Each row was made from one small tree. The marks that hang from a mark follow it in brackets, in alphabetical order. Every link used is in the known rows. Write each row's tree.
Known rows
gafe[betug[kuga[likit vegomu[risi]] sasu] dutoz]: [  2  11  14  -1  15   5  14  10 -21   0  -9   9   2   8   9   3   1  -3
  17  -8  -4   3 -15 -16  -2 -13]
pemit[sasu[betug[gafe]]]: [ 22 -18   2   5  -8 -10 -15   5  -4  -7  23  -4  -2   7   0  -2   1  11
   8  -2   9  -3   1   0   6   1]
duga[vegomu[risi]]: [ -4 -11 -19  -3   4   2  -1   4   9   5  14  -9  23 -13 -20   2   3  -9
 -23  -8   4  15   6   1  -5  -3]
pemit[sasu[betug[gafe kuga]]]: [ 27 -12   4   3  -4 -12  -5   3  -8  -8  16   0  -5  10  -2  -5   7   9
   8  -4   5   0   1  -1   6   2]
dutoz[gafe[betug[kuga[likit vegomu] sasu]]]: [  1   2  11   4  16   9  -1  17 -12   4  -5  10  -4   7  -1   3  -9   5
  16 -13 -12   3 -19  -8   5 -16]
likit[kuga]: [-17  -7   5   1 -12   7   9 -10   3   1   6  -4  -7   4  -7  -9  10   5
 -15 -31 -12  -8  -8  14   9   5]
dutoz[gafe]: [ -9 -18   2  19   1  12 -11  12  -5   9   6   0   3   5 -11  -5 -15  17
   3 -22 -10  -3 -25  -2   9  -7]
gafe[betug]: [ -7   9   9  18  13   1  -4  10  -8   8   7   5  -3   9   0   9  -5   7
  -4 -16  -2   9 -17 -13   3 -21]
sasu[betug pemit]: [ 20 -11   6 -10  -9 -10 -17   9   0  -1  24  -1   4   0   5   2  -5   6
   9  -7  11   1   3   3 -10  -7]
duga[vegomu[kuga[betug[gafe[dutoz]] likit] risi]]: [ -8   1 -19  -1   1  -4   4  -3  10   1   0  -9  21 -16   1   9   2 -15
 -20  16   3   9   7   2 -12  15]
pemit[sasu[betug[kuga]]]: [ 28 -12   6  -7  -2 -11  -2   6  -9  -4  13   1  -4   8  -2   0   9   4
   6 -12   2   7   0   0   8  -2]
gafe[dutoz]: [-14 -17   5  22  -7  10  -4   5 -13   6   8  -5   6   9  -2 -13 -10  16
   0 -22  -4  -8 -24 -10   9  -3]
dutoz[gafe[betug[sasu]]]: [ -5  -9   8  25  13  13 -12  16 -15   9   7   7  -2   4  -1   9 -15  17
  19 -12  -8  -2 -25 -12   0 -20]
kuga[betug[gafe[dutoz]] likit vegomu[risi]]: [-14  12 -10 -17  -5  -1   4   0  29  -5 -31  -3   2  -4  -5   1 -12 -14
 -15  14  -1   4   7   6  13   3]
duga[vegomu]: [ -7  -9 -10   1   1   1  -9   7   6   2  16  -8  10  -6 -13  -5   0  -6
 -20 -11  -1  10   2  -3   6  -8]
gafe[betug[kuga[vegomu]] dutoz]: [ -8  10  15  18   7   3   8  12 -18   4   3   8   1  15   5  -8  -5   4
  12 -17 -13   0 -28 -19   2 -17]
vegomu[kuga[likit]]: [ -7   7   5 -18   0  -4   8  -2   2   6  -4 -10   3   2   9   1   5 -10
 -18  -6   3   7  -3   7   9  20]
duga[vegomu[kuga[betug likit]]]: [ -7   7 -10  -8   1  -6  -1   2  11   2   0  -8   7 -11   4   8   3 -18
 -23   8  -3  14   7   2   1   6]
sasu[betug[gafe[dutoz] kuga[vegomu]] pemit]: [ 19  -6   8  -4 -13 -12  -9   6  -2 -11  21   2   3   7   5 -18  -5   6
  20   2   6 -11   1   1 -10   0]
vegomu[kuga[betug[gafe sasu] likit] risi]: [ -7  10 -11  -6   7  -1  13 -16   7   8 -23  -5   8 -13   5  24   6  -9
 -14  21  11   7   9   9 -10  21]
vegomu[kuga[betug[gafe[dutoz] sasu] likit] risi]: [ -8   7 -10  -1   4   0  13 -15   3   8 -22  -5  10 -12   9  21   4  -6
  -9  21   9   2   4   6 -12  22]
risi[vegomu[kuga[betug[gafe sasu[pemit]] likit]]]: [ -3   8 -13  -1   0  -5  -8  -8  10   2   8  -2   0 -10   5   7   5 -10
 -13  16   5   3  21   3  -9   9]
betug[gafe kuga[likit vegomu[risi]] sasu[pemit]]: [ 17   7   0 -30   7   0  12  -3   3 -11 -12   3  -5   2  -6  -8   9  -8
   6  10  10   0  23   6   4  10]
vegomu[kuga[betug[gafe[dutoz] sasu[pemit]]] risi]: [-10  -1 -11  15  -1   3   6 -15   0  13  -5  -5  11 -13   6  19   0   2
   0  23   9  -4   0   2 -22  16]

Which tree is each row?
[ -3  14  -1 -28  -4   0  -8   3  26  -9 -26   1 -18  -3   5   5 -10 -14
  -2  23   2   3  22   6  17  -6] -> kuga[betug[gafe sasu[pemit]] likit vegomu]
[ -9  -4  -2  35  -4   8 -15  -6  -4   3  -9   5 -17   0   6  10 -12  20
  11  15  -1 -10  -2 -11   0 -13] -> kuga[betug[gafe[dutoz] sasu[pemit]]]
[  2   3   8  -9   4   6  10  -4 -11 -12 -17   3 -10   9  -1 -22   5   0
  11   3   0 -12   5  -2  16   5] -> betug[gafe[dutoz] kuga[likit vegomu] sasu]
[ 14   1   3 -32   7   6  13   0  -2   4  -5   4  -2  -1 -11  -3  11 -10
   7  -7   3   9  14   3   1  -6] -> betug[kuga[vegomu[risi]] sasu[pemit]]
[-11 -19   2  33  -2  15 -13  -5 -19  -1   8  -4  -5   4  -1 -12  -6  25
  16   4   8 -23  -7 -10   5  -2] -> betug[gafe[dutoz] sasu]
[ -6  -3   3  34   0   2   8  -8 -17  -3  -3   4  -5  16  -8 -24   1  20
  -1 -12  -7 -13 -17  -9   9   5] -> betug[gafe[dutoz] kuga]
[-21  -3   3   1 -20   9   0 -11  13  -5  -2  -1 -15  -2   2  -8   1   2
   5  -1 -13 -20   3  12   4  -1] -> likit[kuga[betug[gafe[dutoz] sasu[pemit]] vegomu]]
[-14   2   1  21  -6   3  -5 -10  -5   9  -2  -4  -7  -3  15   8  -3   7
   4  19   1 -10  -4  -3  -7   8] -> vegomu[kuga[betug[gafe[dutoz] sasu[pemit]]]]
[  2   2   2 -25  11   9  15  -5  -4   7 -16   3  -3  -1 -19  -6  14 -10
  -2 -13   0   9   7   2   9 -10] -> betug[kuga[vegomu[risi]] sasu]
[ 14  20  11 -22  19  -2  12  11  -7   1  -7  10  -4   4   5  13   6 -11
   8  -3   2  16   4  -7  -2 -14] -> gafe[betug[kuga[likit vegomu[risi]] sasu[pemit]]]
[ 22  -1   6 -11  -9 -14 -10   5   4 -10  18   3   0   5   0 -14  -1   2
  12   2   7  -5   8   5  -8  -1] -> sasu[betug[gafe kuga[vegomu]] pemit]
[ 30   4   6 -41  -3 -16   3   9   7  -8   5   3   7   1   2  -2   4 -13
   4  -7   8  12  13  10  -7   1] -> sasu[betug[kuga[likit vegomu[risi]]] pemit]
[ -5  -2 -20   2   2  -2  -2  -5   9   6  10  -8  17 -20  -2  14   4 -11
 -12  22   7   8  14   1 -20   7] -> duga[vegomu[kuga[betug[gafe sasu[pemit]]] risi]]
[ -6   5 -10  -9   1  -5  -2  -5   8   4  13  -7   9  -6  -2  -3   8 -14
 -23  -3   4   7  13   6  -2  12] -> risi[vegomu[kuga[likit]]]
[  1   3   9  16  15   4   1  16 -13   5  -4  11  -2  10  -2   4 -10  10
   8 -19 -14   6 -26  -9   5 -12] -> dutoz[gafe[betug[kuga[likit]]]]
[ 13   1   9 -16  -1   3   7   1  -9 -15  -7   3  -8   9   5 -19   3   0
  19   9   3 -11  11  -2   8   9] -> betug[gafe[dutoz] kuga[likit vegomu] sasu[pemit]]
[-24  -3  -3   1 -15  12   7 -16  14  -1  -8  -2  -7  -7  -6  -5   4   0
  -2  -2 -11 -16   2  14   0   1] -> likit[kuga[betug[gafe[dutoz] sasu] vegomu[risi]]]
[-13  -4 -20  13  -1  -1   1  -5   7   6   8 -10  21 -16  -4   7   1  -9
 -16  15   1   5   3  -1 -16   9] -> duga[vegomu[kuga[betug[gafe[dutoz]]] risi]]
[ -5   5 -19 -13   4  -6   7  -2  14   5  -3  -9  19 -18  -2  15   5 -21
 -26  11   2  18  11   5  -9  11] -> duga[vegomu[kuga[betug likit] risi]]
[  7   4  17  23  12   5   6  10 -33   3   7  12  -4  12  15   6  -2  13
  28  -8  -5  -2 -20 -23 -10 -17] -> gafe[betug[kuga sasu[pemit]] dutoz]
[-27   3   0   2 -18   5   3 -13  21  -3  -7  -2 -15   0  -6 -11   2  -1
 -12  -8 -17 -13   0  16  11  -1] -> likit[kuga[betug[gafe] vegomu]]
[ -6   9   3   2  -3  -2   1  -7  -1   2 -13  -4  -7  -2  22  12  -1  -2
   0  20   3  -4   2   1  -1  17] -> vegomu[kuga[betug[gafe[dutoz] sasu[pemit]] likit]]
[-14   5 -14  11   0  -2  -7 -10   9  10  11  -3   3  -9  -4   3   4  -8
 -20   3  -2   5   9   1  -6   1] -> risi[vegomu[kuga[betug]]]
[ 21  -7   3  -6 -11 -12  -5   4  -1 -10  19   2  10   3   2 -14  -4   4
  18   4   8  -9   3   3 -15   3] -> sasu[betug[gafe[dutoz] kuga[vegomu[risi]]] pemit]
[  4  -3   6   8  14  10  -1  16 -11   7   4  10   3   3  -4   7 -10   7
  21  -9  -9   3 -17  -8  -7 -16] -> dutoz[gafe[betug[kuga[vegomu[risi]] sasu[pemit]]]]
[ 30  -9   5  -6  -3 -14  -3   4  -7 -11  10   0  -5  10   1  -3   8   5
   5  -4   5   3   4   2   9   6] -> pemit[sasu[betug[gafe kuga[likit]]]]
[ 27   4   7 -25  -7 -17  -6   6   7 -15  11   3  -1   5   5 -12   0  -4
   8   3   9  -1  13   8  -4   5] -> sasu[betug[gafe kuga[likit vegomu]] pemit]
[-21  -5   2  24 -12  10   3 -18  -1  -2  -7   2 -18   0   2  -1   5  14
  -1  -7 -14 -19  -5   7   3   0] -> likit[kuga[betug[gafe[dutoz] sasu]]]
[-12  16 -12 -25  -1  -3   3  -2  35  -4 -34  -2  -2  -5  -9   4  -9 -18
 -22  14   1  10  14  10  15   1] -> kuga[betug[gafe] likit vegomu[risi]]
[ 13  -1   7   7  -1 -11  -1  -2 -11 -10  -2   4  -1   8   2 -13   3   8
   3  -8   3  -7  -7   0   2   2] -> sasu[betug[gafe[dutoz] kuga[likit]]]
[ -4   1  -1  12   2   6 -10  -3   2   9 -14   5 -19  -4   2  20  -6   8
   0   4  -2   6   3  -6   4 -20] -> kuga[betug[sasu[pemit]]]
